Each row was made from one small tree. The marks that hang from a mark follow it in brackets, in the order of their numbers. Every link used is in the known rows. Write each row's tree.
Known rows:
Z_994(Z_103(Z_557)): [-0.77  0.76 -0.57 -1.01 -0.70  2.19 -4.05  1.30  0.80 -0.77  0.46  0.59
 -1.95 -0.32  0.36  0.43  2.29 -1.29  1.27 -1.49  0.25  1.63  2.20]
Z_557(Z_972 Z_994(Z_103 Z_202 Z_577 Z_684)): [-0.32  0.91 -0.38 -0.51 -0.29  3.54  0.14 -1.96 -1.72 -0.80 -2.13 -0.23
 -2.91  3.10  1.92 -1.99  1.15 -0.68 -4.29 -3.26  0.46  2.32  1.24]
Z_557(Z_972 Z_994(Z_577 Z_684)): [-0.02 -0.09 -0.62 -0.77 -0.81  3.18 -5.70 -1.83 -1.47 -0.81 -2.23 -0.86
 -3.96  2.21  2.01 -0.53  1.20 -0.67 -4.49 -1.06  1.57  2.79 -0.12]
Z_972(Z_557(Z_994(Z_103(Z_577 Z_684) Z_202))): [-1.55  1.24  0.03 -0.84 -1.21  0.57  0.93  0.65  1.37 -3.13 -2.71  0.00
 -1.71  0.65  1.57 -0.14 -1.31  3.14 -2.07 -2.13 -0.76  1.20  2.51]
Z_557(Z_972 Z_994(Z_103)): [ 0.03  0.75 -0.71 -2.14 -0.95  1.94 -5.03 -1.08 -1.55 -0.54 -2.25 -0.81
 -3.62  0.02  0.67 -0.28  1.01 -0.50 -1.09 -2.01  1.43  2.88 -0.78]
Z_103(Z_557(Z_202)): [-0.47  0.41 -0.58 -0.70 -1.44  1.66 -3.63  0.79  0.91 -1.08  1.25  0.97
 -0.50 -0.67  0.56 -0.55  1.83 -1.15  0.67  0.32 -0.15  2.62  0.31]
Z_103(Z_557(Z_972 Z_994(Z_202 Z_577)) Z_684): [-1.44  0.86 -0.24 -1.11 -1.12  1.73 -1.42  1.25  0.59 -1.39 -1.88  0.51
 -2.46  0.61 -0.16 -0.57  3.69 -3.63 -3.95 -0.46  0.67  3.80  1.34]
Z_972(Z_557(Z_994(Z_684))): [ 0.25 -0.13 -0.35  0.42 -1.25  2.16 -4.07 -0.65  1.48 -3.34 -2.99 -1.36
 -3.66  1.66  3.08  0.11  1.06  1.87  0.89  0.04  0.66  1.34  2.66]
Z_994(Z_103(Z_557) Z_202(Z_684) Z_577): [-1.10  0.74 -0.48 -1.47 -0.22 -1.48  1.34  1.74  0.37  4.75  0.42  1.72
 -1.15  0.71  0.71 -1.12  2.89 -1.46 -2.17 -1.94 -0.84  1.49  3.78]
Z_518(Z_103(Z_202 Z_577)): [-2.39  0.69 -0.67 -1.17 -1.05  2.42  2.95 -0.72 -1.94  0.43  0.73  0.76
 -1.15 -1.37  1.83  2.54 -2.16  3.34 -0.65  3.28  0.66  0.47 -1.05]
Z_103(Z_202(Z_684) Z_557 Z_577): [-2.60 -0.08 -0.58 -0.96 -1.47 -1.51  1.30  1.34  0.62  5.38  0.66  1.03
 -0.12 -0.82  0.68  3.07 -0.84 -0.26 -2.03  0.87  0.23  2.75 -0.11]
Z_994(Z_202 Z_684): [-0.53  0.23 -0.69 -0.36 -0.33  3.32  2.17 -0.87 -1.31 -2.55  0.41  0.53
 -1.55  1.73  2.92 -1.16  0.46  2.20  0.98 -0.37 -0.04  1.25  1.57]
Z_557(Z_202 Z_972 Z_994): [ 0.48  0.34 -0.80 -1.75 -1.64  1.47 -4.55 -1.46 -1.28 -0.82 -1.51 -0.40
 -2.31 -0.34  0.95 -1.19  0.44 -0.28 -1.78 -0.39  1.00  3.76 -2.60]
Z_557(Z_994(Z_103 Z_202 Z_684(Z_577))): [-1.24  0.94 -0.26 -0.11 -0.12  2.92  1.75 -1.09 -1.65 -0.37 -1.84 -0.84
 -3.01  2.31  2.08 -1.84 -2.17  1.76  0.08 -1.27  1.09  0.63  1.18]
Z_994(Z_103 Z_202 Z_577): [-0.69  0.84 -0.56 -2.05  0.08  2.20  1.78 -0.41 -1.56 -0.38  0.42  1.29
 -1.22  0.54  1.68 -1.53  0.68  2.34 -3.33 -2.58 -0.45  0.66  2.50]
Z_202(Z_684): [-0.09 -0.41 -0.96 -2.65 -0.64 -2.24 -2.91  0.62 -1.50  3.12  0.24  0.56
 -2.24 -0.58  1.70  0.23  0.83  2.23  0.94  0.52  0.36  1.68  0.30]
Z_518(Z_103(Z_557(Z_972) Z_684) Z_577): [-1.66  0.79 -0.53 -0.17 -0.95  2.27 -4.03  2.17 -0.08 -4.67  0.64  1.34
 -2.67 -1.04 -0.17  0.90  4.33 -3.30 -1.66  3.58 -0.04  2.10  0.25]
Z_994(Z_103 Z_684(Z_577)): [-1.22  0.38 -0.33 -0.64  0.05  2.99 -2.71 -0.60 -1.34 -0.39  0.73 -0.13
 -2.12  1.78  1.82 -0.54 -2.05  2.54  0.11 -0.78  0.70  0.58  1.84]
Z_972(Z_557(Z_202(Z_684(Z_577)) Z_994(Z_103))): [-0.25  0.53  0.08 -1.03 -1.17 -3.71 -2.29  0.33  1.12  4.58 -1.94 -0.48
 -1.77  0.29  1.49 -1.49 -1.63  2.24 -0.67 -0.39 -0.30  1.42  1.96]
Z_994(Z_103(Z_557(Z_972)) Z_202 Z_684(Z_577)): [-1.73  1.08  0.03  1.10 -0.09  3.78  0.61  0.46  0.48  1.03  1.00  0.70
 -1.22  2.14  0.70 -1.60  0.08 -3.53 -1.67 -0.95  0.26  2.73  3.09]
Z_557(Z_202 Z_972): [ 0.31  0.20 -0.74 -1.89 -1.16  1.56 -3.60 -1.04 -1.28 -0.77  1.16  0.88
 -0.77 -0.59  1.10 -1.31  0.57  0.31 -1.82 -0.25  0.06  3.54 -1.39]
Z_518(Z_103(Z_202 Z_557 Z_684) Z_577): [-3.20  0.71 -0.58 -0.17 -1.12  1.98  2.55  2.02 -0.01 -5.05  0.75  1.37
 -1.17 -1.32  0.14  3.05  3.30  0.00  0.16  4.45 -0.22  0.92  0.16]
Z_994(Z_103(Z_557(Z_972) Z_577 Z_684) Z_202): [-2.42  1.44 -0.12 -0.83 -0.88  2.26 -0.23  1.57  0.69 -1.12  0.88  1.64
 -0.31  0.45 -0.41 -0.02  0.48 -2.49 -3.17 -2.24 -0.74  3.35  1.32]
Z_103(Z_202 Z_557 Z_684): [-2.77  0.36 -0.43 -1.40 -1.36  1.44  1.41  1.69  0.98 -2.69  0.85  0.83
 -0.11 -0.60 -0.15  3.08  2.65  0.43  1.86  1.44  0.52  2.77  0.85]

Which tree is each row?
[-1.09  0.58 -0.81  0.42 -0.76  2.56 -3.30  1.68 -0.10 -3.11  0.37  0.99
 -3.21 -1.53  1.04  0.57  3.12 -1.72 -0.85  3.52  0.15  0.28  0.68] : Z_518(Z_103(Z_557) Z_577)
[-0.79  0.28  0.22  1.17 -0.67  1.92  1.34 -0.41  1.40 -0.92 -2.54 -0.99
 -2.83  1.84  3.07 -1.50 -1.59  2.03 -1.06  0.98  0.53  1.02  3.60] : Z_972(Z_557(Z_994(Z_202 Z_684(Z_577))))
[-0.36  0.61 -0.34 -2.18 -1.01 -2.57 -3.21 -0.62 -1.80  5.88 -1.22 -0.25
 -1.91  0.34  0.22 -1.76 -1.77 -0.32 -2.11 -0.79  0.73  3.28 -1.55] : Z_557(Z_202(Z_684(Z_577)) Z_972 Z_994(Z_103))
[-3.18  0.73 -0.24 -1.72 -0.72  1.22  4.04  0.75 -1.86 -1.02  1.06  0.67
 -1.04 -1.08  0.73  2.32 -0.87  4.20  2.40  5.32  1.18  0.37  0.28] : Z_518(Z_103(Z_202 Z_684(Z_577)))
[-0.74  0.46 -0.87 -0.10 -1.07 -1.70 -1.66  1.79 -0.32  1.05  0.98  1.74
 -1.60 -1.12  0.99 -0.54  2.91 -1.63 -0.27  3.53 -1.26  0.91 -0.32] : Z_518(Z_103(Z_557(Z_202(Z_684))) Z_577)
[-3.32  0.45 -0.23 -1.02 -1.69  2.01 -0.16  1.20  0.90 -0.70  1.01  1.08
  0.35 -0.45 -0.52  3.24  0.04 -1.74 -3.60  0.76  0.32  4.35 -0.64] : Z_103(Z_202 Z_557(Z_972) Z_577 Z_684)
[-2.07  1.15 -0.46 -2.17 -0.52  1.61  1.77  0.62 -1.29 -2.50  0.65  1.41
 -0.41  0.41  1.00 -0.19 -1.83  3.61 -1.45 -2.24 -0.90  1.12  0.64] : Z_994(Z_103(Z_577 Z_684) Z_202)
[-3.41  0.38  0.05 -1.10 -1.16  1.55  0.61  1.66  0.84  0.40  1.30  0.74
  0.02 -0.64 -0.93  2.41  0.48 -1.81 -1.82  2.45  1.25  4.18  0.63] : Z_103(Z_202 Z_557(Z_972) Z_684(Z_577))
[-1.09  1.20 -0.40  0.42 -1.52  2.54 -3.84  0.35  0.09  1.06  1.37  1.39
 -1.03 -1.00  0.42 -0.33  0.04 -3.31 -2.24  2.57 -0.31  2.65 -0.96] : Z_518(Z_103(Z_557(Z_202 Z_972) Z_577))
[-1.08  0.23 -0.04 -1.75 -1.20 -2.94  2.05 -0.28  1.08  3.94 -2.89 -0.31
 -1.70  0.61  1.86  1.79  1.34  2.88 -2.93 -1.37 -0.12  1.53  3.41] : Z_972(Z_557(Z_994(Z_103(Z_202(Z_684)) Z_577)))
[-1.19  0.57 -0.49 -0.49 -1.42 -1.43 -1.02  1.07  0.47  5.80 -2.17  0.25
 -2.54 -0.03  0.52 -0.35 -0.01 -4.36 -3.94 -0.31  0.53  4.04 -0.73] : Z_103(Z_557(Z_972 Z_994(Z_202(Z_684))) Z_577)
[-2.05  0.78 -0.26 -2.83 -1.11  1.42  0.63 -0.91 -1.55 -1.61 -1.75 -0.11
 -1.54  0.85 -0.05  1.94  1.42  1.22 -3.94 -1.80  1.12  3.21 -0.46] : Z_557(Z_972 Z_994(Z_103(Z_202 Z_684) Z_577))
[-0.91  0.83 -0.57  1.10 -0.93  3.66 -4.51  0.16 -0.14 -1.10 -2.15 -0.61
 -4.80  1.70  1.58  0.27  3.41 -2.57  0.55  2.32  1.43  0.43  1.93] : Z_518(Z_103(Z_557(Z_994(Z_577 Z_684))))
[ 0.07  0.40 -0.31 -0.49 -1.18  0.94  1.02  0.12  1.51 -1.84 -3.05 -0.42
 -2.80 -0.22  2.68 -1.01  1.17  1.96 -0.40  0.04  0.29  1.51  2.86] : Z_972(Z_557(Z_994(Z_202)))
[ 0.29  0.03 -0.90 -2.33 -1.48 -2.85 -2.71 -0.41 -1.54  2.85 -1.54 -0.15
 -2.30 -0.14  1.41 -0.97  0.29  1.80  1.06  0.20  0.41  2.35 -1.91] : Z_557(Z_202(Z_684) Z_994)
[-0.37  0.64 -0.43 -1.48 -0.95 -1.79 -4.05  0.74  0.33  5.09  1.21  1.67
 -0.18  0.67 -0.19 -1.19  3.03 -3.58 -4.07 -2.11 -1.01  3.65  1.41] : Z_994(Z_103(Z_557(Z_202(Z_684) Z_972)) Z_577)
[-0.68  1.05 -0.52 -2.72 -1.41  0.60 -2.80 -0.43 -1.35 -4.23 -1.32 -0.09
 -1.57  0.56  0.47 -0.70  0.70  2.83  2.12 -1.93  0.06  1.85 -1.22] : Z_557(Z_202 Z_994(Z_103(Z_684)))
[-0.79  0.81 -0.72  0.55 -1.21  2.33 -2.38  1.11 -0.11 -3.44  1.15  1.45
 -1.52 -1.41  0.96 -0.47  2.56 -1.52 -0.98  3.39 -0.91  0.82 -0.36] : Z_518(Z_103(Z_557(Z_202)) Z_577)
[ 0.06  0.02 -0.25 -1.11 -0.89 -3.01  1.05  0.46  1.18  3.56 -3.08  0.08
 -2.80  0.50  2.68 -1.12  1.74  1.67 -3.38 -0.34 -0.40  1.43  3.62] : Z_972(Z_557(Z_994(Z_202(Z_684) Z_577)))
[-3.05  0.05 -0.28 -2.29 -0.78  0.81  2.72  0.46 -1.16 -1.03  1.11  0.45
 -0.13 -0.71  0.49  2.27 -1.80  4.46 -0.25  2.40  1.05  1.90  0.01] : Z_103(Z_202 Z_684(Z_577))
[ 0.58  0.86 -0.28 -0.85 -1.57  0.56 -2.98 -0.64  1.37 -2.35 -2.27 -0.43
 -1.86  0.09  1.95 -1.08  0.41  2.42  0.25 -1.89 -0.49  1.62  1.76] : Z_972(Z_557(Z_202 Z_994(Z_103)))
[ 0.22 -0.08 -0.26 -1.01 -1.23  0.77 -4.99 -0.12  1.53 -0.91 -3.02 -0.69
 -3.50 -0.06  2.29  0.07  1.52  2.03 -4.03 -0.40  0.79  1.29  2.97] : Z_972(Z_557(Z_994(Z_577)))
[-1.47  0.96 -0.41 -2.75 -0.06  1.40  1.91  0.54 -1.47 -2.69  0.61  1.54
 -0.82  0.93  1.05 -0.91  1.36  3.22 -2.09 -2.39 -0.70  0.81  2.49] : Z_994(Z_103(Z_684) Z_202 Z_577)
[-3.30  0.61 -0.37 -0.94 -2.04  1.48 -0.06  1.06  0.89 -1.48 -1.62 -0.25
 -1.33 -0.43 -0.19  3.54 -0.59 -0.08 -1.27  0.67  1.13  3.08 -1.48] : Z_103(Z_202 Z_557(Z_994) Z_577 Z_684)
[ 0.36 -0.16 -0.86 -2.42 -1.09 -2.35 -2.90 -0.43 -1.44  3.73  1.04  1.05
 -0.68 -0.21  1.15 -1.22  0.98  0.11 -1.27  0.06 -0.24  3.73 -1.40] : Z_557(Z_202(Z_684) Z_972)
[-2.38  0.92 -0.08 -0.63 -0.95  1.04  0.06  2.11  0.70 -0.79 -1.57 -0.12
 -2.36 -0.15 -0.10 -0.47  0.45 -1.13  0.50  1.55  1.31  2.15  1.08] : Z_103(Z_557(Z_994(Z_202)) Z_684(Z_577))
[-1.74 -0.02 -0.90 -1.29 -0.73 -1.61  4.46  0.27 -2.39  1.31  0.30  1.24
 -1.88 -1.34  1.97  2.16  1.34  2.88 -0.89  4.20 -0.38  0.29 -0.74] : Z_518(Z_103(Z_202(Z_684)) Z_577)
